Each row was made from one path, in order. Every step used is in the known rows, and no mark comes twice. Write each row's path.
Known rows
H-R-J-M: -23, -15, 13, -51, 18, -18, 16, 12, 62, 14, -23, 10, 20, -1, 7, -6, -18, -10, -31, -8, -29, 54, 40, -25, 16
H-R: -37, 29, 6, -26, -4, 0, 15, 9, 25, -14, -15, 12, 29, -3, -2, -18, -3, 1, -9, 4, -4, 12, 30, -9, 22
U-M-B-R: 44, 16, 24, -14, -8, -4, 4, 16, 32, 39, 30, 24, -24, -16, 23, 9, 6, 9, 28, -34, 44, -10, 25, 36, -38
B-R-J-M-U: 24, -9, 28, -13, 32, -33, -9, 9, 69, 66, 9, -4, -6, 7, 4, 13, -3, -9, 0, -5, -15, 31, 39, 15, -15
W-Y-D-M: 1, -21, 24, 27, 6, -3, 10, 13, 10, 12, 19, -5, 6, -22, -20, 25, -14, 17, 1, -25, 12, 14, -12, 13, 3
D-Y: 19, 6, 27, -2, 7, 12, 12, 0, 15, 2, 39, -20, -8, 16, -18, 7, 9, 8, -15, 3, -30, 3, 27, 10, 26
R-D: -3, -22, 31, 7, -11, -6, -2, 5, 34, 4, 42, 13, 3, -3, 1, 7, -23, 17, 8, -9, 12, 12, 10, -1, 5
B-R-D: 12, -1, 45, 2, -5, -16, -5, 1, 50, 25, 50, 11, -13, 15, 0, 4, -11, 23, 28, -14, 22, 7, 31, 10, 3
H-R-J-M-B: -2, -9, 29, -50, 19, -12, 15, 12, 71, 23, -18, 10, 28, 0, 15, -12, -18, -3, -28, -12, -19, 49, 50, -28, 2
R-D-M-B: 29, -35, 69, 19, 3, -16, 0, 25, 57, 14, 48, 20, -5, 18, 2, 13, -37, 29, -23, -29, 30, 6, 29, -3, 3
Y-H-R-D-M: -47, 6, 9, -1, 22, -39, 3, -4, 35, 7, 2, 33, 19, -31, 3, 12, -29, -2, -22, 2, 17, 48, 60, 5, 22
Y-H: -21, 7, -27, 9, 21, -21, -7, -28, -18, 15, -14, 9, 2, -39, 7, 12, -4, -18, 0, 14, 7, 30, 27, 11, -8
U-M-B-R-D: 41, 6, 39, -11, -14, -8, 5, 21, 49, 43, 53, 31, -24, -16, 24, 12, -6, 18, 32, -38, 48, -2, 32, 35, -36
D-R: -5, -16, 31, 7, 16, -9, 2, 14, 15, 28, -12, 8, -8, -29, -7, -15, -23, 53, -11, -19, 4, -3, 11, -6, 3
W-Y-H-R: -40, 48, 4, -10, -4, 6, 24, -8, -17, 22, -5, 20, 15, -44, 7, 2, -15, -22, -5, 19, 8, 35, 40, 3, 6
Y-H-R-B: -44, 38, -7, -15, 16, -17, 15, -30, 32, 11, -22, 20, 21, -42, -6, -5, -23, -10, -14, 6, 11, 36, 62, 8, 11
W-Y-H-R-J: -42, 28, -1, -25, 4, -8, 26, -14, -1, 23, -5, 23, 14, -39, 11, 14, -13, -29, -8, 19, 1, 63, 45, -3, 4
J-R: 6, -32, 16, 12, 13, 15, -6, 8, 25, 1, -27, -22, 21, -8, -10, -9, -32, 24, -22, 26, -28, 7, 22, -5, 3
H-R-J: -39, -3, -3, -50, 9, -18, 21, 1, 50, -13, -12, 16, 25, 2, 8, 3, 0, -9, -16, 5, -17, 54, 38, -22, 17
D-Y-W: 12, -3, 12, 25, 22, 5, 4, -12, 4, 4, 45, -16, 0, -19, 13, 28, 13, -3, -7, 9, -27, -3, 29, 36, 38
J-R-D: 3, -48, 39, 17, 2, 12, -7, 13, 50, 3, 7, -12, 25, -9, -10, -3, -52, 38, -16, 17, -20, 18, 30, -7, 5
Y-D-R-B: -3, -45, 26, 27, 28, -13, 2, -11, 62, 27, -3, -14, 19, -56, -37, -4, -31, 75, 14, -50, 15, 4, 0, 12, -6
J-R-D-M-B: 29, -60, 70, 25, 13, 2, -8, 30, 72, 12, 14, -7, 17, 9, -7, 4, -63, 47, -38, 5, -6, 14, 45, -7, 3
W-Y-H: -16, 30, 1, 5, -3, 4, 14, -13, -34, 30, 4, 13, -3, -42, 7, 13, -14, -24, 4, 15, 11, 28, 21, 10, -9
B-R-J-M-D: 42, -21, 44, -28, 25, -26, -13, 4, 78, 43, 13, -7, -31, 4, 9, -2, -11, -4, 2, -20, -2, 41, 27, -12, -13
W-Y-D-R-J-M-B: 26, -43, 55, 8, 17, 1, 10, 10, 40, 63, 10, -11, 14, -55, -4, 4, -35, 43, 3, -37, 5, 33, 6, -8, -24
M-B-R-J: 52, -6, 43, -20, 10, -8, 2, -9, 51, 37, 24, 0, -4, 21, 19, 4, 3, 10, 18, -10, 20, 19, 42, -8, -31
D-Y-H-R: -21, 32, 8, -14, 22, -7, 16, -17, 20, 4, 16, -7, 13, -14, -12, 5, 3, -4, -20, 18, -26, 35, 70, 17, 34

Which path is each row?
-27, 1, 1, -33, 34, -35, -5, -10, 48, 20, -27, 11, 10, -54, 15, -4, -24, -27, -23, 3, -5, 73, 50, -13, -1  Y-H-R-J-M-D
11, 15, 30, -25, 19, -15, -3, -3, 61, -6, 24, -13, -11, -35, 0, -9, -13, -12, -16, 3, -11, 53, 47, -8, 11  M-D-Y-H-R-J
-1, -5, 41, -52, 19, -11, 11, 19, 87, 7, 1, -7, 8, -6, 1, -16, -18, -7, -37, -10, -34, 58, 49, -27, 21  H-R-J-M-D-Y
-51, 18, -2, -8, 11, -25, 4, -15, 23, 8, 2, 27, 27, -41, 7, 3, -23, -5, -3, 10, 14, 48, 59, 4, 12  Y-H-R-D
13, 2, 58, 26, 13, -35, -13, 25, 73, 42, 48, 12, -8, 17, -7, 16, -16, 19, 1, -14, 20, -1, 44, 32, 9  B-R-D-M-U
-44, 43, 28, 11, 5, -16, 16, 17, 20, 39, 16, 30, 25, -44, 0, 15, -34, -18, -23, 15, 15, 33, 55, 24, 10  W-Y-H-R-D-M-U
-11, 1, 16, -28, 39, -18, 16, -13, 46, 26, 13, -8, 7, -17, -5, 11, -8, -12, -37, 11, -42, 64, 76, 5, 30  D-Y-H-R-J-M
13, -16, 14, -26, 18, -26, 2, -15, 45, 25, 18, 6, -18, 23, 7, 19, 11, -2, 18, -1, 0, 40, 30, -3, -5  B-R-J
23, 10, 7, -15, -11, -7, -11, 30, 30, 4, 19, 18, -36, -50, 17, 0, -6, -8, 12, -31, 34, 3, -13, 24, -25  U-M-D
63, -11, 78, 2, 10, 1, -12, 20, 67, 70, 24, -9, -6, 4, 12, -19, -36, 22, -3, -33, 11, -4, 38, -3, -23  J-M-B-R-D
-3, -5, 11, 17, -6, 12, 11, -3, -5, 15, 19, -13, 19, -36, -15, 14, -6, 13, 26, -16, 9, 12, -18, 11, -8  W-Y-D
51, 9, 52, -13, -10, -1, 9, 20, 57, 42, 71, 20, -25, -9, 15, 18, -3, 22, 25, -35, 34, 1, 46, 40, -21  U-M-B-R-D-Y
45, -13, 81, 2, 23, -1, -13, 32, 81, 52, -14, -13, -31, -47, -12, -46, -62, 34, -32, -48, 3, -3, 10, -16, -11  J-M-D-R-B
15, -55, 11, -29, 27, -22, 1, 3, 46, 34, -9, -2, -10, 2, 11, 15, -15, -17, -27, -13, -32, 55, 11, -22, -9  R-J-M
42, 17, 49, -2, 0, 11, -10, 14, 42, -12, 39, -29, -24, -12, -11, -20, -9, 4, -7, -9, -5, 1, 10, -2, 9  M-D-Y
-52, 21, 8, 11, 26, -44, -2, 8, 45, 25, 3, 29, 35, -42, 1, 13, -27, -10, -26, 12, 12, 38, 69, 24, 15  Y-H-R-D-M-U
2, -41, 48, 18, 4, -25, -3, 25, 51, 2, 43, 21, -12, 16, -6, 20, -34, 22, -24, -23, 19, 13, 18, 1, 19  R-D-M
-39, 14, 30, -22, -13, -5, 16, 14, 52, -11, 18, 21, 33, -5, 0, -13, -22, 16, -3, -4, 6, 23, 40, -10, 25  H-R-D
60, 11, 81, 3, -3, 8, 5, 2, 62, 38, 69, -8, -5, 24, 3, -3, -11, 35, 20, -18, 22, -5, 57, 7, -12  M-B-R-D-Y
29, 7, 70, 4, 8, 2, -5, 14, 72, 16, 2, -4, -30, -51, -16, -41, -50, 45, -10, -37, 25, -6, 9, -14, -11  M-D-R-B
-3, -3, 24, 40, 13, -9, 4, 23, 19, 32, 17, -8, 23, -32, -20, 25, -15, 9, -2, -15, 10, 1, -7, 34, -3  W-Y-D-M-U
28, -28, 45, 12, 16, -12, 12, 3, 43, 37, 33, -4, 2, -7, -7, 31, -11, 20, 11, -31, 22, 31, 14, 7, -14  W-Y-D-M-B-R-J
7, -63, 53, 26, 16, -6, -8, 29, 64, 3, 7, -6, 12, 6, -14, 8, -59, 42, -40, 7, -15, 18, 34, -3, 17  J-R-D-M
1, -9, 49, 7, 13, 0, 14, -1, 52, 34, -8, 11, -16, -29, -24, -20, -41, 57, -17, -30, 8, -5, 25, -3, 4  D-R-B
11, -23, 35, 8, 11, 24, 8, -4, 61, 10, -21, -20, 15, -7, -27, -13, -52, 30, -28, 16, -21, 3, 35, -1, 3  J-R-B
-5, -19, 46, 35, 10, -30, -8, 39, 60, 25, 42, 18, 8, 2, -8, 24, -34, 13, -27, -12, 11, 3, 25, 26, 11  R-D-M-U
42, -50, 31, -28, 25, -13, 1, 5, 53, 44, -3, -4, -3, 3, 19, 8, -19, -7, -26, -17, -18, 45, 23, -25, -25  R-J-M-B
29, 15, 54, -13, 27, -3, -11, 23, 62, 32, 2, -22, -8, -38, -4, -32, -33, -5, -37, -16, -19, 24, 41, -6, 11  J-M-D-Y-H-R
-49, 30, -22, -13, 19, -21, 4, -18, 3, 6, -25, 18, 25, -40, 8, -2, -7, -16, -9, 17, 7, 40, 52, 5, 11  Y-H-R
6, -26, 40, 27, 5, -1, 3, -2, 35, 7, 77, -1, 4, -16, 13, 29, -13, 16, 1, -4, -11, 11, 35, 27, 37  R-D-Y-W
-8, -49, 26, -16, 27, -27, 7, 3, 38, 28, -8, 13, -12, -24, 1, 6, -20, 43, -16, -15, -13, 39, 17, -18, -1  D-R-J
-7, -37, 27, 7, 10, -4, 15, 0, 23, 35, 13, -2, 10, -52, -12, 16, -19, 40, 14, -28, 3, 37, -5, -1, -9  W-Y-D-R-J
22, -2, 52, 20, 10, -12, -1, -7, 53, 27, 78, 2, -14, 4, 8, 22, -1, 21, 24, -8, 4, 5, 51, 33, 28  B-R-D-Y-W
5, -43, 44, 18, 18, 5, -2, -1, 53, 12, 27, -21, 20, -17, -16, 10, -50, 33, -26, 28, -36, 36, 63, 7, 19  J-R-D-Y-H
-30, 37, 22, -28, -6, 7, 30, -2, 61, -7, -11, 14, 22, -1, -19, -23, -23, 7, -17, -11, 4, 9, 44, -5, 24  H-R-B
35, -64, 31, 18, 42, -39, -11, -1, 73, 19, 20, -12, 13, 2, -10, 29, -4, 38, 7, -45, 20, 30, 12, 11, -13  Y-D-M-B-R-J
50, -5, 60, 12, 21, -18, -6, 21, 48, 25, 17, 7, -20, 37, -1, 5, -12, 21, -22, -24, 29, -11, 36, 6, -5  D-M-B-R
5, 30, 13, -27, 2, -13, 4, 20, 43, 5, 27, 15, -26, -60, 9, 1, -5, -11, -3, -20, 17, 25, 36, 34, -3  U-M-D-Y-H-R
-8, -78, 9, 11, 39, -33, -5, -11, 50, 21, -3, -10, 19, -52, -16, 16, -12, 61, 15, -38, -2, 42, -7, -1, -10  Y-D-R-J
